What can hang from each mark
bilot: bena nadob
zuka: bamar
darasu: nadob
mepep: bena
bena: mepep
bamar: zuka
sule: bena
nadob: bamar bilot darasu mepep

Each row was made from one small tree. The marks that hang from a mark follow it in brackets, in alphabetical order. Every link used is in the known rows. Write each row's tree.
Known rows
bilot(bena): [ 1.815  1.459 -2.152  0.901 -0.791 -2.858  1.817  1.676  1.195 -1.174
  1.333  3.416 -0.886  0.083 -1.845 -1.258  0.566  0.256  1.918 -2.078]
bilot(bena nadob(darasu mepep)): [ 1.882  0.429 -1.173  0.221 -0.533 -2.394  2.247 -0.259  1.644 -1.762
  1.494  3.642 -1.821 -0.849 -2.443 -0.911  0.779  0.867  1.646 -2.821]
sule(bena(mepep)): [ 0.534  0.263 -0.176 -0.909 -0.147 -3.557  1.690  1.090  0.272 -0.974
  2.231  3.922  1.060  0.310 -2.024 -1.025  0.817  0.388  1.214 -3.240]
darasu(nadob): [-1.704 -0.210  1.605  0.451 -1.028 -2.398  1.543  3.056  0.053 -0.453
  1.344  3.615 -2.324  0.104 -0.620 -1.487  0.458  0.493  0.608 -0.081]
sule(bena): [-0.807  0.595 -0.332  0.351 -0.979 -3.312  2.002  1.424 -0.377 -0.874
  1.943  3.288 -1.677  0.550 -1.998 -2.114  1.212  0.199  1.740 -0.817]
bamar(zuka): [-0.020  0.268  0.505  0.531 -0.718 -2.262  1.663  1.514 -1.115  0.232
  0.284  2.774  0.981 -0.059 -2.604 -2.290  0.544  0.403 -0.120  0.833]
bilot(nadob(darasu mepep)): [ 0.303 -0.407  1.161 -0.505 -0.987 -2.135  1.966 -0.281 -0.372 -1.380
  0.997  3.457 -1.369 -0.383 -1.909 -1.519  1.160  1.054  0.637 -0.790]
zuka(bamar): [ 0.658  1.489 -1.474  0.298 -2.274 -3.118  0.222  3.293 -0.914 -0.855
  0.762  3.222 -0.884  0.827 -1.602 -1.400  1.398  0.505  2.066 -0.085]
darasu(nadob(bamar(zuka) mepep)): [-1.876 -0.027  3.973  2.133 -1.222 -2.879  1.488  1.375  0.113  0.990
  0.000  4.231 -0.924 -0.023 -1.027 -2.991  0.338  0.651 -1.195  1.578]
bilot(nadob): [-2.452  0.331  0.087 -1.250 -1.568 -2.100  1.569  1.380  0.146 -1.020
  1.926  2.232 -0.866 -0.061 -1.341 -1.443  0.523  0.702  0.557  0.354]
nadob(bilot mepep): [ 3.224  0.095  1.673  0.581 -0.836 -3.006  1.386 -0.397 -0.576 -1.103
 -0.392  4.468 -0.252  0.760 -1.226 -2.049  0.751  0.021  1.472 -1.324]
bilot(bena nadob(bamar darasu mepep)): [ 1.176  1.148 -1.199  1.551 -1.301 -3.094  1.794 -1.157  1.784 -1.285
  0.897  3.762 -1.739 -0.354 -1.371 -1.653  1.033  1.000  1.429 -1.414]
nadob(bamar mepep): [ 0.373  1.284  2.476  1.404 -1.839 -3.480  1.191  0.380 -0.303 -0.231
  0.311  4.280 -0.251  0.996 -0.365 -2.995  1.181  0.600  0.111  0.944]
nadob(bamar(zuka) bilot darasu mepep): [ 4.349 -0.177  0.986  3.072 -0.811 -3.327  1.474 -2.545 -1.658 -0.067
 -2.436  4.470  0.708  0.283 -1.955 -2.876  1.269  0.391  0.984  0.337]
nadob(mepep): [ 1.086  0.586  2.435  0.050 -1.076 -2.716  1.653  1.073 -0.380 -0.772
  0.942  4.175 -0.401  0.516 -1.452 -2.302  0.936  0.473  0.291 -0.521]
nadob(bilot(bena)): [ 3.877  0.988 -2.777  1.356 -0.538 -3.164  1.553  0.140  0.976 -1.544
  0.191  3.722 -0.760  0.293 -1.528 -1.070  0.463 -0.175  3.056 -2.921]
darasu(nadob(bamar(zuka) bilot)): [-0.519 -0.346  1.334  2.586 -1.233 -3.066  1.175  0.473 -0.426  0.531
 -1.131  3.603 -0.700  0.250 -0.545 -2.396  0.215  0.136  0.463  1.257]
mepep(bena): [-1.513  0.079  0.441 -1.076 -1.582 -2.773  1.488  2.094  0.717 -1.194
  0.619  3.726 -1.668  0.350 -1.533 -2.750  1.124  0.523  1.693 -0.528]
nadob(bamar(zuka) darasu mepep): [ 2.149  0.344  1.717  2.619 -1.023 -3.058  1.683 -0.962 -1.415  0.379
 -1.184  4.150  0.545  0.084 -2.115 -3.124  1.416  0.872 -0.213  1.118]
darasu(nadob(bamar(zuka))): [-2.640  0.139  2.012  2.268 -1.427 -2.743  1.359  1.966 -0.337  0.928
  0.109  3.302 -0.850  0.008 -0.790 -2.599  0.368  0.577 -0.673  2.171]

Write each row's tree
[ 0.588  0.002  1.493  1.005 -1.872 -3.559  1.373 -0.389  0.487 -0.965
 -0.875  5.160 -1.943  0.497 -1.137 -3.592  1.974  1.009  1.646 -0.226]
nadob(bamar darasu mepep(bena))
[-3.486  0.555  0.528  0.478 -1.946 -2.520  1.380  0.350 -0.212  0.416
  0.755  1.949  0.704 -0.170 -1.443 -2.568  0.408  0.804 -0.645  2.419]
bilot(nadob(bamar(zuka)))
[ 1.002  0.590 -3.260  0.247 -0.725 -2.309  2.082  0.275  1.230 -1.841
  1.521  2.734 -1.822 -0.804 -2.283 -0.520  0.815  0.828  2.204 -2.339]
bilot(bena nadob(darasu))
[-2.134 -0.316  1.375 -0.448 -2.206 -2.999  1.490 -0.746  1.392 -1.177
  0.090  4.067 -2.464 -0.091 -1.060 -3.112  1.578  1.261  1.237  0.016]
bilot(nadob(bamar darasu mepep(bena)))
[ 1.270  0.906 -1.287  3.045 -1.179 -3.681  1.233  0.636  1.857 -0.829
 -0.113  4.233 -2.394  0.365  0.175 -1.262  0.232 -0.023  2.533 -1.613]
darasu(nadob(bamar bilot(bena)))
[ 3.212  0.031 -1.214  0.448  0.438 -3.175  1.374  1.132  2.251 -1.417
  0.915  4.752 -0.027 -0.344 -0.804  0.512 -0.422  0.084  2.216 -5.556]
darasu(nadob(bilot(bena(mepep))))
[-3.698 -0.692  4.212  0.861 -1.570 -2.962  1.514  1.737  1.467  0.659
 -0.329  4.765 -2.215 -0.181 -1.136 -3.845  0.519  0.746 -0.426  0.811]
darasu(nadob(bamar(zuka) mepep(bena)))
[-1.321 -0.620  3.281  0.936 -1.815 -3.667  1.044  0.426  1.672 -0.747
 -0.945  5.462 -3.288  0.620  0.345 -3.194  0.748  0.309  1.796 -0.791]
darasu(nadob(bamar bilot mepep(bena)))
[ 5.220  0.828 -2.524  0.116  0.216 -3.411  1.278 -0.098  1.411 -1.769
  0.420  4.380  2.022  0.087 -1.558  0.055  0.037  0.031  2.545 -5.447]
nadob(bilot(bena(mepep)))
[ 2.486  0.647 -1.147  1.742 -0.411 -3.935  0.876  0.349  2.357 -1.004
  0.203  4.831  0.227  0.159  0.249 -0.204 -0.188  0.193  1.960 -4.114]
darasu(nadob(bamar bilot(bena(mepep))))
[ 2.075  0.683  0.618  2.889 -0.974 -3.777  1.345 -0.017  2.182 -0.869
 -0.116  5.115 -2.445  0.347 -0.027 -1.702  0.198  0.044  1.931 -2.149]
darasu(nadob(bamar bilot(bena) mepep))
[-0.727  1.632 -0.142  0.711 -1.720 -3.207  1.526 -0.111  2.535 -0.945
  1.672  3.464 -1.071 -0.009 -0.949 -1.949  0.448  0.696  0.770 -0.983]
bilot(bena nadob(bamar mepep))
[ 7.179  0.328 -3.555  0.941  0.610 -3.317  1.500 -1.213  0.714 -2.050
 -0.372  4.660  1.581 -0.274 -2.025  0.365  0.649  0.304  3.185 -5.866]
nadob(bilot(bena(mepep)) darasu)
[ 0.066  0.887 -2.906  1.970 -1.087 -2.645  1.872 -0.806  1.088 -0.312
  0.292  2.413 -0.349 -0.929 -2.451 -1.608  0.678  0.927  1.004 -0.146]
bilot(bena nadob(bamar(zuka) darasu))
[-0.738  1.119 -1.643 -0.131 -0.665 -2.970  1.348 -0.060  2.310 -0.152
  1.432  2.757  2.850 -0.836 -1.986 -0.771 -0.354  0.837 -0.237 -2.174]
bilot(bena(mepep) nadob(bamar(zuka)))
[ 1.697  1.146 -3.063  0.341 -0.751 -3.278  1.363 -0.879  1.999 -1.475
  1.243  3.486  1.045 -0.605 -1.123 -0.119  0.628  1.140  1.497 -3.346]
bilot(bena(mepep) nadob(bamar darasu))
[-0.633 -0.102  1.594  1.156 -1.354 -2.509  1.763 -1.265 -0.655  0.128
 -0.189  3.167  0.124 -0.519 -2.118 -2.647  1.012  1.143 -0.532  1.478]
bilot(nadob(bamar(zuka) darasu mepep))
[ 3.420 -1.072  0.899  0.147 -0.820 -3.095  1.657 -1.074  0.025 -1.818
 -1.586  5.304 -2.004  0.229 -1.826 -2.605  1.621  0.419  3.022 -2.454]
nadob(bilot darasu mepep(bena))
[ 2.412  0.759  1.456  2.245 -1.425 -3.400  1.421 -0.747 -1.085 -0.601
 -0.437  4.610 -0.901  0.660 -0.879 -2.768  1.773  0.900  0.814  0.403]
nadob(bamar darasu mepep)
[ 4.197  1.115 -2.209  1.836 -0.194 -3.776  1.074 -1.209  1.303 -0.353
 -0.852  4.067  3.435 -0.054 -1.727 -1.052 -0.095  0.105  1.310 -3.217]
nadob(bamar(zuka) bilot(bena(mepep)))
[ 5.381  1.237 -3.731  3.496 -0.994 -3.879  1.378 -1.872  0.370 -1.513
 -1.247  4.197 -0.971  0.427 -1.065 -1.462  1.293  0.206  3.527 -2.045]
nadob(bamar bilot(bena) darasu)
[-1.680  1.779 -2.181  0.807 -1.888 -3.108  1.408  0.506  2.259 -0.983
  1.736  2.575 -1.174  0.011 -0.754 -1.472  0.426  0.652  1.344 -0.531]
bilot(bena nadob(bamar))
[-2.689  0.440  2.598  0.353 -1.730 -2.565  1.479 -0.300  0.201  0.449
  0.571  2.855  0.634 -0.142 -1.666 -2.955  0.412  0.849 -1.239  1.877]
bilot(nadob(bamar(zuka) mepep))
